(in the rows, 128 means zero)
Known rows, with every way that one mark hangs from another
fikan{pezuma{nako{rimu zanun}}}: [107 147  88 152 150 174 116 139 153 107 151 143 173 112 166 151  99 195
 109 175 182]
nako{lanug miper{buru} pezuma{fikan} rimu{mupivif} zanun}: [108 158 100 115  97 141 117 183 165 119 134 188 161 150 142 175  95 136
 143 159 144]
zanun{nako}: [115 161  88 115 103 171 102  91 127 123 138 134 187 106 108 105  91 129
 154 172 165]
lanug{nako{miper pezuma{fikan} rimu{mupivif} zanun}}: [ 93 173 108 127 106 143 111 157 139 127 141 163 162 119 131 170  82 151
 166 163 159]
rimu{mupivif nako}: [128 148  84 128  73 160 104  96 110 153 126 150 165 110 113 112 112 167
 128 167 133]
sogit{zanun{nako}}: [111 158  93 131 112 169 113 100 139 127 150 116 199 118 107 110  70 106
 144 187 167]
fikan{pezuma{nako{rimu{mupivif}}}}: [118 157  78 157 112 176 103 114 122 128 137 145 166 112 172 139 105 201
 114 156 145]
rimu{nako{lanug zanun}}: [113 133  96 124 118 149 118 142 154 118 146 165 167 115 110 137  99 161
 104 184 172]
nako{lanug miper pezuma rimu zanun}: [119 154 107 108 133 151 109 163 174  96 138 207 168 128 126 163  86 158
 129 167 170]
pezuma{nako}: [133 149  75 122 125 181 105 100 141 106 140 141 184 114 138 114 105 175
 143 175 159]
pezuma{fikan nako}: [125 151  70 134 126 175 108 102 130 101 148 130 183 105 141 132  98 157
 168 171 175]
miper{buru nako{lanug pezuma{fikan} rimu{mupivif} zanun}}: [ 93 153 101  99 115 134 108 183 136 125 139 168 158 153 137 173  93 148
  90 174 139]
rimu{mupivif nako{zanun}}: [120 140  92 130  84 151 116 121 134 147 136 146 163 118 110 123 114 167
 119 179 146]
nako{lanug pezuma zanun}: [127 134  95 108 127 152 108 157 168  98 153 167 184 133 121 149  95 137
 132 169 179]
fikan{pezuma{nako{miper{buru} rimu zanun}}}: [105 155  87 131 134 177 129 161 167 118 137 168 167 133 166 142 100 182
 117 179 161]
buru{miper{nako{rimu}}}: [112 156  84  87 129 167  87  97 128 136 125 181 140 109 106 114 100 182
 103 178 140]
pezuma{fikan nako{lanug miper rimu{mupivif} zanun}}: [114 161  88 145 126 150 122 154 165  98 144 181 156 124 154 170  90 183
 134 172 161]
rimu{mupivif nako{miper pezuma}}: [139 158  92 111  67 153 107 127 111 143 123 189 164 114 105 122  95 152
 137 162 138]
zanun{nako{pezuma{fikan}}}: [112 164  90 119 104 158  99 121 110 113 152 135 192 103 110 138  74  95
 174 159 187]
fikan{pezuma{nako{lanug miper{buru} rimu{mupivif} zanun}}}: [109 153  89 140 116 162 131 182 174 121 138 181 157 148 178 156 100 189
  96 171 143]

Rows
[121 149  88 102  92 160 120 140 147 133 121 191 164 129 114 117  98 148
 121 177 138] : rimu{nako{lanug miper{buru}}}
[117 145  99 120 114 135 124 175 143 105 152 193 167 111 106 166  75 126
 140 174 192] : rimu{nako{lanug miper pezuma{fikan} zanun}}
[ 96 164  93  89 123 156  95 137 106 127 128 156 168 131 129 148  92 142
 123 172 144] : miper{buru nako{pezuma{fikan} rimu}}
[100 182 102 117  82 143 108 165 134 128 130 181 166 134 134 158  71 113
 142 150 141] : zanun{nako{lanug miper{buru} pezuma{fikan} rimu{mupivif}}}
[134 157  85 119  68 160 113 101 116 149 118 178 159 109 107 109 106 167
 141 170 131] : rimu{mupivif nako{miper}}
[107 146 102  84 148 142  97 167 161 113 146 206 142 129 108 152  83 167
  73 177 164] : buru{miper{nako{lanug pezuma rimu zanun}}}
[120 153  91 131 101 161  94 107 144 125 126 168 162 124 141 139 110 182
 124 154 130] : nako{lanug rimu{mupivif}}
[101 154 101 111 126 132 103 166 126 113 145 174 157 131 130 180  86 158
  97 173 158] : miper{nako{lanug pezuma{fikan} rimu{mupivif} zanun}}
[112 148  99  89 121 137  97 170 155 130 141 205 134 137 115 152  91 172
  67 171 142] : buru{miper{nako{lanug pezuma rimu{mupivif} zanun}}}
[133 151  86 120  76 152 115 123 129 136 123 196 156 115 112 123 100 166
 123 168 135] : rimu{mupivif nako{lanug miper}}
[108 158  90 139 152 156 123 155 173  83 149 183 162 116 149 170  83 178
 139 180 185] : pezuma{fikan nako{lanug miper rimu zanun}}
[118 165  91 123 106 169 120 105 143 124 141 147 194 116 101 108  63 106
 159 190 167] : sogit{zanun{nako{miper}}}
[125 168  84 122 131 180 106 105 147 105 125 181 167 108 143 126  95 196
 142 173 150] : pezuma{nako{miper rimu}}
[ 98 183 102 131  81 148 117 152 132 143 137 148 180 138 127 148  57  92
 152 168 139] : sogit{zanun{nako{miper{buru} pezuma{fikan} rimu{mupivif}}}}
[108 159  98  86 103 150  93 156 126 136 120 181 160 153 137 144 100 166
  73 167 111] : miper{buru nako{lanug pezuma rimu{mupivif}}}
[ 95 151 103 103 153 139 102 164 133  96 150 174 165 123 124 179  80 152
 102 180 180] : miper{nako{lanug pezuma{fikan} rimu zanun}}
[124 146 101 104  76 139 127 191 158 139 132 197 161 149 117 141  95 140
 102 173 136] : rimu{mupivif nako{lanug miper{buru} pezuma zanun}}
[120 157  93  88 109 145  84 144 132 135 131 207 136 127 116 140  90 174
  76 159 127] : buru{miper{nako{lanug pezuma rimu{mupivif}}}}
[106 161  88 135 115 152 127 173 175 112 137 174 158 145 162 164  97 174
 126 174 142] : pezuma{fikan nako{lanug miper{buru} rimu{mupivif} zanun}}
[ 98 175 101 113 119 172 100 102 137 126 122 167 165 105 125 126  90 177
 163 170 146] : lanug{nako{miper rimu}}
[ 85 159 108 124 135 162 104 122 155 125 139 135 170 114 129 140  98 178
 136 179 161] : lanug{nako{rimu zanun}}
[118 150  96 118 106 144 122 152 128 117 146 176 170 104 100 154  81 126
 159 176 189] : rimu{nako{miper pezuma{fikan} zanun}}
[113 159  88  98 110 138  88 146 119 128 140 196 135 121 120 159  84 155
 100 154 144] : buru{miper{nako{lanug pezuma{fikan} rimu{mupivif}}}}
[ 95 171 114 102  94 152 113 171 159 145 126 167 163 149 135 145  95 157
 135 168 125] : lanug{nako{miper{buru} pezuma rimu{mupivif} zanun}}
[117 180 106 117  92 149 100 145 137 120 128 199 166 119 122 146  73 142
 124 153 143] : zanun{nako{lanug miper pezuma rimu{mupivif}}}
